What can hang from each mark
k_138: k_573 k_726 k_860
k_573: k_441 k_860
k_441: k_615
k_498: k_441
k_551: k_138 k_726
k_726: k_573 k_860
k_860: k_138 k_573

Each row was made from one small tree. Brackets hold a mark, then the marks that hang from it, in the order of their numbers. Every link used is in the known rows. Write each row's tree.
Known rows
[k_573 k_441 k_860]: [-1.90,-1.61,+1.35,+2.35,+3.03,-0.80,-1.47,+6.21,+1.65,-0.13,-3.53,+1.47,+1.92,-5.42,-2.43,-1.57,-1.43,+1.75,-2.98,+1.36,+1.72,-0.45,-0.73]
[k_726 [k_860 k_138 [k_573 k_441]]]: [+0.96,-1.20,+2.19,+1.14,+3.00,+0.87,-0.77,+4.10,-0.28,-0.26,-4.26,-1.61,+2.48,-5.43,-4.76,-1.57,-1.44,+3.58,-4.19,+0.96,+1.00,-0.60,+0.88]
[k_726 k_573]: [-1.42,-1.45,+3.24,+2.48,+1.63,-0.45,-0.67,+5.83,+2.53,-0.05,-3.16,+0.63,+3.53,-3.37,+0.82,-1.87,+0.07,+1.27,-2.07,+0.48,-0.55,+1.31,+0.47]
[k_138 [k_726 k_573] k_860]: [-1.38,+1.03,+4.21,+3.78,+1.36,+0.45,+1.09,+5.63,+3.30,-0.38,-6.11,-3.35,+4.16,-0.82,+2.66,-0.48,-2.78,+2.06,-1.01,+1.03,+1.25,-0.74,+0.32]
[k_138 [k_573 [k_441 k_615]] k_726 k_860]: [+1.08,+0.07,+3.43,+4.06,+1.66,+1.10,+1.71,+6.11,+2.28,-1.89,-5.26,-5.13,+4.27,-0.78,+1.82,-0.40,-3.43,-1.17,-1.50,+1.15,+1.98,-0.84,+0.09]
[k_860 [k_138 [k_573 k_441] k_726]]: [+1.45,-0.37,+5.00,+2.98,+1.23,+1.13,-1.33,+5.10,+3.33,-1.22,-6.18,-2.69,+4.15,-0.87,-2.37,-1.52,-2.21,-1.57,-4.14,+1.43,+1.08,+0.88,-0.07]
[k_860 [k_138 k_726] [k_573 [k_441 k_615]]]: [+0.82,-0.25,+2.70,+2.42,+4.78,-0.16,+0.19,+4.38,+3.51,-0.32,-5.42,-2.28,+2.41,-2.85,-2.99,-2.02,-2.77,+2.54,-2.99,+0.06,-0.14,-1.49,+0.48]
[k_138 k_726 k_860]: [+1.06,+0.81,+3.66,+4.10,+1.97,+1.41,+0.26,+5.77,+2.96,-0.44,-6.96,-3.22,+2.93,-2.41,+1.29,+0.62,-3.30,+1.19,-1.81,+2.03,+2.34,-0.47,-1.03]
[k_138 k_726 [k_860 [k_573 [k_441 k_615]]]]: [+0.38,+0.34,+1.73,+3.14,+3.36,+0.51,+2.05,+4.82,+2.62,-0.64,-5.75,-4.97,+3.00,-3.96,+0.12,-0.46,-3.65,+3.33,-0.80,+1.12,+1.51,-2.33,+1.08]
[k_498 [k_441 k_615]]: [+1.90,-1.66,+3.91,+3.12,+2.93,-1.55,+0.25,+6.00,+1.62,-0.63,-1.20,+0.83,+3.42,-4.12,+0.48,-0.90,-0.61,+0.88,-3.72,+0.52,-0.42,+2.07,-1.63]
[k_138 k_573 k_726 k_860]: [+1.47,+0.37,+5.69,+4.48,+0.74,+2.50,+0.62,+5.97,+1.76,-1.87,-6.06,-5.11,+4.27,-0.77,+2.14,+0.71,-2.64,-0.38,-1.42,+2.39,+2.15,+0.91,-0.77]
[k_726 [k_573 [k_441 k_615]]]: [-1.66,-1.77,+0.84,+2.17,+2.40,-1.73,+0.57,+6.05,+3.09,-0.28,-2.21,+0.64,+3.63,-3.26,+0.50,-2.77,-0.55,+0.57,-2.10,-0.77,-0.76,-0.49,+1.52]
[k_726 [k_573 k_860]]: [-3.92,-1.30,+3.65,+2.59,+3.26,-0.94,-0.58,+6.42,+1.51,-0.38,-2.43,+1.60,+2.86,-2.92,+0.24,-2.35,-0.09,+3.06,-1.30,+0.25,+0.30,-0.02,-0.97]
[k_551 k_138]: [+0.70,-2.28,+3.67,+3.76,+2.87,+1.90,-3.20,+6.42,+2.30,-0.29,-4.07,-0.60,+1.94,-3.40,-1.97,-0.44,-1.21,+0.76,-3.83,+1.19,+0.57,+2.24,-2.21]
[k_860 k_138 k_573]: [+1.13,-1.43,+4.56,+2.18,+4.16,+1.17,-2.08,+4.75,+1.29,-0.12,-3.99,-0.59,+2.48,-5.12,-2.70,-1.09,-0.42,+3.38,-3.07,+1.15,-0.08,+1.19,-0.36]
[k_138 [k_726 [k_573 k_441]] k_860]: [-2.06,+0.70,+2.32,+3.18,+0.52,-0.34,+1.06,+5.29,+3.89,-0.03,-6.46,-3.40,+4.43,-1.55,+1.19,-1.13,-3.49,+1.59,-1.72,+1.26,+1.62,-1.64,+1.84]
[k_551 [k_138 k_573] k_726]: [+1.80,-1.51,+5.90,+3.92,+1.86,+3.15,-2.68,+7.41,+1.15,-2.17,-4.04,-2.86,+1.32,-2.25,-3.53,+0.14,+1.23,-0.88,-2.80,+1.21,+1.15,+3.09,-2.21]
[k_138 [k_860 [k_573 k_441]]]: [-0.16,-1.08,+1.87,+2.35,+2.09,+0.89,-0.19,+4.83,+1.07,+0.05,-4.81,-3.29,+3.17,-6.97,-1.06,+0.08,-2.20,+3.79,-1.64,+2.04,+1.81,-0.21,+1.47]
[k_441 k_615]: [+1.53,-1.75,+1.96,+3.28,+3.96,-0.17,-0.45,+6.55,+2.05,-0.72,-2.58,+0.55,+2.12,-4.09,+0.80,-1.21,-0.46,+0.31,-2.16,+0.17,-0.17,+0.73,-1.30]
[k_860 [k_138 [k_726 [k_573 [k_441 k_615]]]]]: [-1.19,+0.20,+3.17,+2.50,+3.49,-1.51,+0.55,+5.36,+4.67,-0.42,-4.77,-0.82,+3.88,+0.47,-0.71,-3.28,-2.38,+0.46,-3.22,-1.06,-0.44,-1.83,+0.80]
[k_726 [k_573 [k_441 k_615] [k_860 k_138]]]: [-3.64,-1.06,+3.36,+2.06,+5.30,-2.04,-0.62,+6.64,+1.95,-0.79,-1.58,+1.60,+3.30,-1.24,-1.51,-3.77,-1.02,+2.53,-2.61,-1.54,+0.07,-2.34,-0.34]

Write each row's tree
[+1.96,-1.48,+3.82,+1.98,+1.06,+1.50,-1.08,+5.39,-0.53,-1.86,-3.72,-2.11,+3.90,-2.39,-2.94,-1.83,-1.29,-0.84,-4.90,+1.25,+1.53,+0.77,+0.00] : [k_726 [k_860 [k_138 [k_573 k_441]]]]
[+0.05,+0.37,+2.06,+2.98,+1.65,+0.99,+0.86,+4.30,+2.65,+0.03,-7.01,-4.99,+3.02,-4.82,-1.00,+0.28,-3.72,+3.81,-1.58,+2.33,+1.94,-1.32,+1.65] : [k_138 k_726 [k_860 [k_573 k_441]]]
[+0.83,-1.58,-0.45,+1.63,+3.09,-0.06,+1.37,+4.80,-0.38,-0.72,-2.89,-1.96,+2.03,-6.02,-2.26,-1.82,-1.27,+3.14,-2.60,+0.39,+0.23,-1.17,+1.14] : [k_726 [k_860 [k_573 [k_441 k_615]]]]
[+0.68,+0.08,+4.88,+5.01,+2.63,+2.61,-1.35,+6.10,+2.94,-0.58,-7.12,-4.59,+2.56,-0.52,-0.20,+0.73,-4.03,+1.76,-2.60,+1.81,+2.28,+0.09,-2.25] : [k_551 [k_138 k_726 k_860]]
[-4.28,-0.93,+3.39,+2.49,+2.96,+0.05,-2.17,+7.32,+2.16,-0.61,-3.61,-0.33,+0.79,-2.36,-5.37,-2.28,+0.18,+2.77,-2.18,-0.20,+1.46,-0.71,-1.01] : [k_551 k_138 [k_726 [k_573 k_441 k_860]]]
[-1.77,-0.43,+4.91,+3.97,+1.90,+0.86,-1.34,+5.52,+4.19,-0.15,-5.74,-2.15,+2.98,+0.30,-0.68,-1.65,-2.24,+1.36,-2.76,+0.30,-0.31,+0.86,-0.88] : [k_551 [k_138 [k_726 k_573]]]
[+1.70,-0.37,+4.55,+3.23,+2.92,+0.54,-0.15,+5.67,+3.14,-1.87,-4.93,-2.60,+3.93,+0.32,-1.24,-2.05,-2.17,-1.80,-3.61,+0.13,+0.46,-0.11,-0.44] : [k_860 [k_138 [k_573 [k_441 k_615]] k_726]]
[-1.71,-1.76,+0.68,+2.49,+4.63,-1.42,-0.34,+6.82,+1.85,-0.67,-2.15,+1.44,+1.72,-4.54,-1.41,-2.23,-1.11,+1.50,-2.38,+0.32,+1.13,-1.38,-1.20] : [k_573 [k_441 k_615] k_860]
[-3.21,-0.78,+5.59,+2.38,+4.54,-0.68,-1.72,+6.42,+1.54,-0.55,-2.70,+1.78,+3.10,-1.31,-1.41,-2.86,-0.40,+3.14,-2.35,-0.32,+0.44,-0.43,-1.38] : [k_726 [k_573 [k_860 k_138]]]
[-4.31,-0.29,+5.64,+4.03,+3.47,+0.52,-1.23,+6.26,+2.97,-0.56,-4.93,-0.99,+2.04,+0.91,-1.32,-2.20,-2.24,+3.20,-2.28,+0.24,+0.44,-0.38,-2.07] : [k_551 [k_138 [k_726 [k_573 k_860]]]]
[-0.83,-0.83,+2.33,+1.27,+1.65,-0.44,-0.52,+5.10,+1.19,-0.35,-3.67,-0.08,+3.82,-2.25,-2.52,-2.92,-1.37,+1.54,-4.34,-0.16,+0.56,-1.09,+1.20] : [k_726 [k_573 k_441] [k_860 k_138]]
[-3.82,-1.08,+3.84,+1.69,+3.69,-1.32,-1.61,+6.08,+2.02,-0.25,-2.90,+1.59,+3.30,-2.28,-2.67,-3.31,-0.89,+2.75,-3.16,-0.29,+0.73,-1.19,+0.06] : [k_726 [k_573 k_441 [k_860 k_138]]]
[-4.44,+0.14,+2.62,+2.55,+1.93,-1.71,+0.32,+5.50,+3.68,-0.11,-5.18,-0.16,+2.86,-1.71,-1.19,-2.90,-2.41,+2.47,-1.92,+0.44,+0.89,-1.71,+0.38] : [k_138 [k_726 [k_573 k_441 k_860]]]
[-1.24,-0.55,+3.52,+3.46,+3.19,-0.30,+1.12,+6.48,+1.98,-2.09,-3.96,-2.03,+2.75,-0.89,-0.62,-2.11,-2.48,-0.28,-1.83,+0.63,+1.16,-0.97,-1.19] : [k_138 [k_573 [k_441 k_615] k_860] k_726]
[+2.04,-0.03,+2.26,+1.88,+2.47,+1.65,+0.61,+5.46,-0.82,-0.98,-4.36,-2.48,+0.21,-6.49,-4.35,-0.12,+0.93,+3.86,-1.70,+1.39,+1.24,+0.12,-0.05] : [k_551 [k_726 [k_860 k_573]]]
[+1.09,-1.19,+6.62,+4.78,+1.24,+2.82,-1.87,+6.04,+2.55,-1.87,-5.97,-3.92,+2.96,+0.21,-1.05,-0.47,-1.96,-1.05,-3.42,+1.61,+0.67,+2.72,-2.08] : [k_551 [k_138 k_573 k_726]]
[+0.18,-1.36,+1.02,+2.65,+3.74,+0.42,+0.92,+5.38,+1.08,-0.46,-3.40,-3.52,+2.97,-5.90,-0.09,-0.32,-2.07,+3.57,-0.92,+0.98,+1.22,-1.42,+1.12] : [k_138 [k_860 [k_573 [k_441 k_615]]]]
[+0.82,+0.11,+3.96,+3.72,-0.03,+1.81,+0.55,+5.62,+2.32,-1.44,-6.48,-5.13,+4.51,-1.71,+0.72,+0.14,-3.41,-0.78,-2.38,+2.31,+2.62,+0.08,+0.63] : [k_138 [k_573 k_441] k_726 k_860]
[+0.48,-1.73,+2.70,+1.52,+3.36,+0.37,-1.88,+4.45,+1.87,+0.19,-4.28,-0.73,+2.74,-6.14,-4.25,-1.39,-1.08,+3.19,-3.48,+1.05,+0.30,+0.53,+1.01] : [k_860 k_138 [k_573 k_441]]
[+1.52,-0.20,+4.30,+4.14,+3.20,+3.01,-2.27,+7.56,+1.74,-1.01,-5.23,-3.46,+0.94,-3.03,-2.89,+1.32,-0.66,+1.77,-2.12,+1.37,+2.86,+0.50,-2.32] : [k_551 [k_138 k_860] k_726]
[+2.00,-0.93,+3.91,+1.81,+3.81,+1.63,-0.73,+4.39,-0.71,-0.67,-3.90,-1.62,+2.12,-4.57,-3.25,-1.25,-0.88,+4.02,-3.50,+0.91,+0.68,+0.17,-0.34] : [k_726 [k_860 k_138 k_573]]
[-1.26,-1.10,+0.28,+1.75,+1.85,-1.25,+1.63,+5.74,+0.88,-0.78,-2.13,-0.39,+3.53,-2.85,-0.04,-2.93,-1.19,+1.09,-2.69,-0.72,-0.15,-1.43,+1.49] : [k_726 [k_573 [k_441 k_615]] k_860]
[-1.05,-0.56,+2.08,+2.16,+0.99,+1.02,-0.89,+6.32,+1.25,-0.87,-4.18,-2.20,+1.38,-2.32,-5.14,-1.85,-0.14,+1.65,-3.50,-0.13,+1.15,-0.42,+0.29] : [k_551 k_138 [k_726 [k_573 k_441] k_860]]
[-0.80,+0.69,+2.88,+2.72,+0.86,+0.09,+1.60,+4.98,+2.13,-0.58,-5.54,-1.63,+3.11,-0.86,+0.34,-2.11,-1.96,+1.69,-2.50,+0.49,+0.36,-0.64,+0.29] : [k_138 [k_726 k_573 k_860]]
[-4.62,-1.32,+1.99,+1.90,+2.28,-1.67,-0.67,+6.04,+1.95,-0.08,-2.85,+1.43,+3.10,-3.85,-1.31,-2.90,-0.94,+2.54,-2.20,+0.44,+0.54,-0.82,+0.54] : [k_726 [k_573 k_441 k_860]]
[+1.04,-0.92,+4.87,+3.79,+1.10,+3.28,-2.04,+7.34,+0.85,-2.16,-4.95,-5.28,+2.36,-2.44,-3.34,+0.99,-0.90,-0.49,-2.33,+1.59,+3.15,+1.04,-0.67] : [k_551 [k_138 [k_573 k_441] k_860] k_726]
[+1.88,-2.08,+4.06,+2.63,+3.37,+0.45,-1.16,+6.21,+1.47,-1.89,-2.27,-1.08,+4.00,-1.81,-1.28,-2.07,-0.66,-1.58,-3.83,+0.00,+0.25,+0.77,-0.24] : [k_860 [k_138 [k_573 [k_441 k_615]]]]
[+1.56,-0.30,+3.68,+3.89,+2.05,+2.33,-0.92,+5.38,+1.69,-0.88,-6.58,-3.06,+1.63,-0.79,-2.38,-0.73,-3.20,+1.30,-4.29,+1.40,+1.38,+0.22,-2.25] : [k_551 [k_138 [k_726 k_860]]]
[+1.53,-1.23,+1.53,+1.48,+4.55,+0.34,+0.25,+4.69,-0.27,-0.87,-3.05,-1.59,+2.40,-4.59,-3.60,-2.15,-1.48,+3.33,-3.65,-0.17,+0.31,-1.53,+0.39] : [k_726 [k_860 k_138 [k_573 [k_441 k_615]]]]
[-0.20,+0.47,+2.50,+1.02,+1.79,-0.10,-0.38,+5.88,+1.11,-0.79,-4.20,-0.77,+2.14,-2.54,-5.04,-2.47,+0.30,+1.45,-3.73,-0.51,+1.30,-1.55,+0.89] : [k_551 [k_726 [k_573 k_441] [k_860 k_138]]]
[+0.45,+0.05,+0.80,+1.87,+1.15,+0.61,+1.28,+3.63,+1.29,-0.19,-6.66,-3.42,+2.16,-4.88,-3.15,-1.38,-2.98,+3.33,-3.15,+1.90,+1.09,-1.15,+1.05] : [k_138 [k_726 [k_860 [k_573 k_441]]]]
[+1.79,-0.22,+2.12,+3.08,+1.16,+0.66,+2.13,+5.57,+0.85,-2.23,-4.61,-3.87,+3.24,-0.62,-0.33,-1.88,-2.49,-1.41,-3.13,+0.69,+1.02,-0.68,+0.08] : [k_138 [k_573 [k_441 k_615]] [k_726 k_860]]
[-1.41,-1.53,+4.72,+3.31,+2.37,+1.97,-2.60,+7.66,+0.58,-2.15,-3.63,-2.20,+0.90,-2.54,-5.78,-1.00,+0.27,+0.24,-2.77,+1.05,+2.36,+1.01,-2.05] : [k_551 [k_138 [k_573 k_441 k_860]] k_726]
[+0.46,-0.15,+3.41,+2.23,+3.07,+0.56,-0.88,+3.97,+3.53,+0.20,-6.88,-2.37,+2.65,-4.06,-4.05,-1.49,-2.67,+2.80,-3.60,+1.25,+0.51,-0.49,+0.65] : [k_860 [k_138 k_726] [k_573 k_441]]
[-3.62,-0.17,+1.80,+1.54,+2.38,-1.36,-0.41,+6.88,+2.05,-0.49,-3.33,+0.83,+1.29,-4.10,-3.73,-2.24,+0.73,+2.55,-1.35,+0.04,+1.18,-1.33,+0.11] : [k_551 [k_726 [k_573 k_441 k_860]]]
[+2.34,-1.58,+3.39,+2.29,+2.77,+1.02,+0.09,+6.01,-0.60,-2.46,-2.24,-1.94,+3.63,-1.28,-1.89,-2.45,-1.19,-1.20,-4.36,+0.03,+0.92,-0.24,-0.39] : [k_726 [k_860 [k_138 [k_573 [k_441 k_615]]]]]
[-1.62,-2.07,+3.48,+2.75,+1.77,+0.33,-1.23,+6.41,+0.34,-1.61,-2.65,-0.54,+3.24,-3.81,-1.77,-1.52,-0.86,+0.25,-2.52,+1.59,+1.64,+1.10,-0.60] : [k_138 [k_573 k_441 k_860]]
[-1.19,+0.26,+3.51,+2.76,+3.99,-0.49,-1.55,+5.62,+3.31,-0.34,-6.16,+0.08,+1.99,-1.83,-3.92,-2.32,-3.19,+1.94,-3.94,+1.00,+1.94,-1.93,-1.57] : [k_573 k_441 [k_860 [k_138 k_726]]]
